Each row was made from one path, in order. Every step used is in the known rows, and no mark comes twice. Write each row's path.
Known rows
T, C, B, P: [ 16   3   8  30   4  -6 -14   2   4   4   0  -4   3  -3  21 -22  -1 -19
  -5  11   0 -13   9 -17  -6  27   9  -9   1  20  25   6   0 -10  -4  -4
   5  15   2  12 -12]
B, X, U: [  7  10 -10   9  17   5   3   1   8   1  10  15  11  -8  12   4  -2   1
  -3  -4   7 -14 -13 -17  12  11  13  -7  -9   3  11  -2   0   2  -1   5
  -3  17  -8   1  -1]
U, X, B, C, T: [  5  13   4   9   5  -5  -2   5  31  16  17   1   8   0  15 -16  -1  -4
  -6   1  16   0  -2 -13  12   7  31  -7  -3   3  21  24 -14  -3   0   0
  -3  21 -15   8 -18]
S, Q, U, X, B, C, T, A: [ 17   8  -3  15  -9  11  -1   5  45  11  23  -8  22 -18  -6 -22  -7  11
 -15   6  -3   6   1  -9  -5   0  30 -10  -8  -2  12  11 -17   3  15   5
   0  25 -12  11  -3]
U, X, B: [  6  15  -8   0  15  -4  -6  -4  15   9  19   0   5  16   4  -4  -3  -1
  -5  -9   6   2  -4 -13  11   4  24  -4   3  14  11  12 -13   2  -4  -1
  -9  15 -10   7 -13]
E, P, L: [-11  -6   1   1  18 -22   8  -7  -7   1   2  -5   8  -2   9  10  20   0
   2  13   0  -2  -1  10   1 -11  12  -1  -2   0  21  -4  12  -9  -4  -2
  -1 -15  17 -14   5]
S, Q, U, X, B, C, T: [ 20   7   0   4 -10   8   1   4  45  16   8 -12  25 -14  -2 -10  -2   9
  -9  13  -5  -1  -1  -3   1  10  39 -12  -6  -9  17  16 -12   5   9  11
  -1  20 -11  14  -8]
X, B, C: [  1   4   2   1   4  -9  -2   6  13   4  13   0  12 -16  11  -3   5  -9
  -1 -10  -1   1   9 -10  -7  10  25   1   4  -6  23  12  -9 -11  -5   6
  -6  10   4  13  -4]
Z, T, C, B, X, U: [ 21  18   6  37   7  -3  -9   1  17  19  -5  -4  -4 -16  21  -7 -18   0
 -14   3  19 -33  -2 -20   6  16  22  -9  -4  -5  28   3 -12   4 -14   1
   6  38 -15  13 -17]
S, Q, U, X, B, P, L: [ 30   6  -3  -3   0   3  -2  -3  25   9  22 -15  29   0   0   9  12   3
 -11  18 -23  -9  -1  -2  -4   7  47 -19  -1   9  18  -8  -6  -1   6  10
  -3   8  12  11  -4]
L, P, B, C, T: [ -4  -3   1  20  -1  -3  -5  11  20  24 -11   6  -4 -29  23 -17  -4   7
 -11   9   7   1  12   4  17  17   9  -7 -11  16  23  27  -6 -16  15   8
  -3  17  -9   1  -8]
S, Q, U, X, B, P: [ 28  13  -3  -4   0  11  -7  -1  31   6  14 -11  25   2  -4  -1   1   4
  -9  17 -25  -5  -2  -7   1  15  31 -19   0   6  13   5  -7   2   9  12
  -9  10   4   9  -6]
Z, T, C, B, X, U, Q: [ 30  20   5  27   6   5 -14   0  19  13   5  -9   1 -17  16 -13 -16  -2
 -17  10  17 -32  -1 -16   4  14  25  -2 -11 -11  28   2 -12  10 -11   0
   7  41 -19  20 -14]
Q, U, X: [  6  14  -2   5 -13   7  -5  -6   5   2   3   1  13   6  -4   1   0   8
  -6   3   6  -1 -16 -10  10   6  13  -8   6  -1   2  -7  -4   7   4   2
  -4  11  -3   1   1]
B, C: [ -5   3  13   4  -8  -7   2   7   4  -8   3  11  12 -14   8 -10   8  -1
  -5   0   6  -1  -3  -5  -8   9  11   1   4 -10  11  12   2  -6  -1   4
   1   3   5   7  -2]
E, P, B, C, T, A: [-16  -1   5  34  10  -8  -1   9  17  13   9   5   3 -21  13 -40   1   4
  -6   4  13   8   4  -3  10   0   2   3 -10   3  27  28  -5 -21   9  -2
  -1   6  -5 -16   9]
T, C, B: [ 10   0   0  29   2 -11 -11  -1   2   7  -4  -4  -2  -2  15 -18  -9  -7
  -5  -3  11  -3   6 -12  -7  19   8   0   3  13  15   6  -4  -1  -7  -6
   8  20 -10  16 -12]
E, P, B, X: [ -6   2  -5  20  28  -8  -7   1   8  14   3  11   6   3  10 -21   4   7
  -1  -3   4   1  -7  -4  15  10   1  -3  -5   9  23  32   2  -8  -5   6
  -7   6  -4 -22  -1]
A, T: [ -3   2  -1  -6   0   4   7   2  26   5   2 -13  -6   0  15  -1  -2   7
  -6   5   8  -1  -1  12   5   6 -10  -5  -8  -3   9   3  -9   1  -1   1
  12  -6  -2   7   2]
S, Q, U, X: [ 18  10  -3  -3 -11   9   1  -3  21   1   4  -3  21   4 -13  -3  -2  20
 -12  11  -9   1 -13   3   0   8  19 -10   0  -1  -3   3  -3  14   7   7
   0  12  -6   7  -3]
A, T, C, B, P, E: [ -3  -1  11  19   6  -1 -12   6  30   8  -7  -9  -5  -6  42 -13 -10 -11
 -10  15   5 -17   8   1   1  31   5 -11  -8  20  31   0  -7  -9 -11  -1
  18  14   3  18 -13]
B, C, T, Z: [  7   1  15   1 -14   7   1   3  19   1   0  -5  -3 -16  15 -20   1  -1
 -11   1  25   5   9  -2  -6   5   9  -8 -16 -17  26  10  -4  -7  -7   1
   1   5  -7   2   0]
A, T, C: [  2   5  12   7  -2  -6   4   6  21   0  -4 -10  -2  -7  23  -4  -3   8
 -17   0  14  -2  -2   7  -6  22  -6  -4  -3  -1  14   2  -2  -3  -2  -5
  17   1  -3  16  -4]
S, Q, U, X, B, C: [ 20  13   0  -2  -7   4  -1   0  33   3  14  -2  32 -10  -4  -5   2  13
 -12   3 -12   1  -6  -6  -5  15  38  -9   4  -6  15  13  -9   5   5  10
  -6  20  -4  18  -6]
Q, U, X, B, C, T: [  7  13   0  11  -8   3  -6   1  31  18   8  -8  16 -11   9  -7   0  -2
  -2   4  12  -2  -3 -16   9   8  33 -11  -1  -7  23   4 -14  -2   5   6
  -5  22  -8   7  -6]
Z, T: [  6  13  14   1  -9   3  -2   1   9  11 -10 -12 -11  -9   0   5 -10   6
  -9  10   4 -21   2   4   2  -9   4  -4   0 -18   2   2  -8   4  -7   4
   0   7   1  -2  -6]
L, P, B: [ -2   1  -9  10   6  -1  -9   3   4  17  -8   6  -7 -13  13  -4  -6  10
  -8  -1  -4   4  10   3  16  14   1  -5  -3  26  12  14  -5 -11  14   6
  -8  13  -5  -2  -4]

Which path is each row?
[ 11  18  25  15  -9  -7  -3   5   5   5 -15 -11  -6 -14   9   1 -11   6
 -21   5  11 -20   2   0  -8   6   6  -4   5 -16   9  -1  -2   1  -9  -1
   6  14  -3   7 -13] : Z, T, C
[  2  13   8  16  -9   6  -2   4   9   6   9 -10 -12 -13  -7 -10 -14   6
 -15   1   8 -15   6  -2  -4 -20  -6  -2   0 -11   0  -4 -13   0   3  -1
   3  10   0  -6   0] : Z, T, A
[ 16   2  -3  36  12  -5 -14   0   7   8   3   5   4  -2  17 -24  -8  -7
  -9  -6  13  -9  -1 -19  -7  23   8  -5   0  15  20  16  -1   4 -12  -2
   9  31 -12  11 -21] : T, C, B, X
[ 12   2 -24  25  19   8  -7  -6  16  16  12   7   4  -2  16 -10 -10  -8
   5  -3   9 -13  -3 -24  15  14  17  -6 -10  13  22   6 -13   5  -6   2
   0  29 -14   7  -7] : C, B, X, U
[ 14  17  -4   4  -1   6 -11  -4  16   8  14  -6  18   1   7   2   4  -9
  -2   8  -6  -9  -3 -20   9  13  29 -17   5   9  20  -6 -10  -5   7   7
 -14  11   8   2  -2] : Q, U, X, B, P
[ 23  10  -9  -7  -1   8  -4  -5  29   9  10 -10  22   1 -10   3  -5  12
  -8   4 -15   2  -4  -2   0   9  30  -9   1   1   7   5 -12   9   5   9
  -7  17  -8  13  -5] : S, Q, U, X, B
[  9  -1   9  15 -13  11  -7   4  19  16   7  -1  -6 -13  18 -30  -5   6
 -13 -11  24   8   8  -2   2  14  14  -4 -19  -3  32  21 -14 -13  -7  -1
   3  12 -13   0   5] : P, B, C, T, Z
[ -7  -3   9  24 -11   3   4  11  19   4  14   4   3 -25   7 -31  -3  -3
  -8   3  17   2   5  -7  -5  -6  -1  -2  -9  -5   8  11  -6  -8  11  -2
   9  11  -7  -1   0] : B, C, T, A
[  0  -2  12  27   8  -5 -18   5   4   5  -7   3   0  -5  29 -14 -10 -21
  -6  12  -2 -16  10 -13  -4  26  16  -7  -1  26  23  -2   3 -12 -11  -4
   8  23   4  13 -16] : T, C, B, P, E
[-10   0  -2  15  18 -10  -4  -1   3  13  -4   2   0   1   9 -14   3   6
   3   0  -1   6   0   3  16   8   3   3  -5   8  19  21   0 -13  -1   0
  -8  -4   0 -18   8] : E, P, B
[ -1  14   1   2   0   6 -16  -1  18   9   6  -2  15   0  14  10  -4 -10
  -3   8 -10 -12  -1 -17  12  13  35 -14   2  11  18 -16  -7  -7   0   8
 -10  18   8   5  -5] : Q, U, X, B, P, E
[ -5  -6  -2  16   9   8 -18   0  11  11  -2   0  -4   1  21 -11 -10 -25
   7  20 -11 -17  13  -8   8  12  14  -8  -6  25  20   0  -5  -9  -6   2
   2  15   9   3 -10] : C, B, P, E
[ 15  10  -2   1  14  -6  -5  -2  10   9  32  -3  13  14  16   5  13 -12
  -8   7  -2 -10  -3 -13   6   4  39 -16   2  23  23   1  -5 -10   0  -1
  -6   8  10   3 -13] : U, X, B, P, L
[  6   1   0  19   1  -6  -4   0  28  11  -3 -15  -7  -3  27 -16  -8   0
 -10   2  15  -4   4   1  -1  24  -3  -3  -6   8  25   9 -13  -1  -8  -5
  19  13  -9  20  -8] : A, T, C, B
[ 14   9 -18  11  18  11 -11   2  12  15  10  13   5 -21  16  -5  -5  10
 -13  -1   0  -5   0  -7  27  20  14  -2 -18  22  22  12  -4  -5  15   9
  -9  30 -15   4  -2] : L, P, B, X, U, Q
[  9   2  -8  21  11   9 -11   5   8  16  14  13   3   4   5 -21  -6   6
 -10 -15   6  -1  -9  -7   9  14   7  -4  -7  14  11  23  -8  -2  -4   6
   3  17 -10  -6  -5] : P, B, X
[ 21  14  10  34   4  -2 -15   3  16  19  -7  -9  -6  -9  15 -19 -16  -2
 -16   5  16 -29   3 -13  -5  11  10 -10   0  -4  22  17 -10   6 -17   3
   9  33 -11   9 -26] : Z, T, C, B, X
[ -5   2   1  14  -1  -5  -6   8   6  11  -7  15   3 -25  21 -10   0   9
 -13  -2   1   3  10   1  11  22   8  -4  -1  19  22  24  -2 -17  12   9
  -7  14  -2   4  -6] : L, P, B, C
[ 18  10 -11  -1  14  12  -3   0  10  -5  23  10  16  -9   4  -3   0   0
  -6   1   5 -12 -14 -14  11   8  17   0 -16  -5  11  -4   2   8   3   3
  -1  23 -12   8   1] : B, X, U, Q
[-11  -2  14  -4   6   5  -9   7   2  -3  -4   7   1  -3  20   4  -2 -17
  -2  20 -14 -16   4  -2   3  10  10 -10  -3  15   8 -10   9 -13  -2   6
  -1   2  16  -3  -4] : B, P, E
[ 21   3 -25  17  18  14 -13  -6  19  11  22   2   8  -5   8 -15  -8  -9
   4   3   6 -12  -3 -20  16  11  20   0 -17   8  24   7 -11  10  -3   2
   2  34 -18  13  -5] : C, B, X, U, Q
[  4   2   3  10  -6   5  -8   4  20  18  -8   0 -11 -27  26 -21  -4   8
 -18  -1  15   8  19   3  11  19   8 -11 -18  11  34  21  -9 -17   7   7
  -7  16 -10  -1  -3] : L, P, B, C, T, Z
[  4   3 -12  17  15   2 -13   6   9  19  -1  13  -2 -11  15 -12  -7   9
 -12  -4  -2  -2   4  -3  17  18   0 -10  -7  28  17  24  -1  -6  10  12
  -8  21  -9  -7 -13] : L, P, B, X
[ 12  18  -2   2  14  -1  -9   1  17   6  23   1   8  16  12  -9   5 -11
  -4   7  -4  -9  -1 -18  13  11  25 -14   3  19  19  12  -9  -6   2   2
 -12  12   2   2 -13] : U, X, B, P
[ -9  -3  -3  31  -2   3  -4  13  20  20   4   9  -5 -34  18 -29  -9   7
 -16   2   9   6  16  -2  12   9   1  -5 -11  22  19  22 -10 -19  24   5
  -1  22 -10  -2  -2] : L, P, B, C, T, A
[  4  12  -3  25 -11   6  -6   3  30  14  23  -4  15 -16   3 -19  -5   0
  -8  -3  14   3   0 -21   7  -1  25  -9  -1  -4  19   0 -20  -5  13   2
  -4  25  -9   5  -1] : Q, U, X, B, C, T, A
[ -4   8 -10  21  31  -8  -2   0   9  14   5  16   9  -5  16 -10   1   7
  -1  -4   7  -4 -11  -9  23  15  13  -2 -11  10  28  17  -1 -12  -2   4
  -8  12  -7 -17   6] : E, P, B, X, U
[-14   3   8  16  10 -16  -2   5   6   5  -1  12  12 -12  14 -22  10   4
  -3   0   3   6  -2   2   7  13   9   4  -1   0  30  31   1 -17  -2   3
  -7   0   4 -12   6] : E, P, B, C
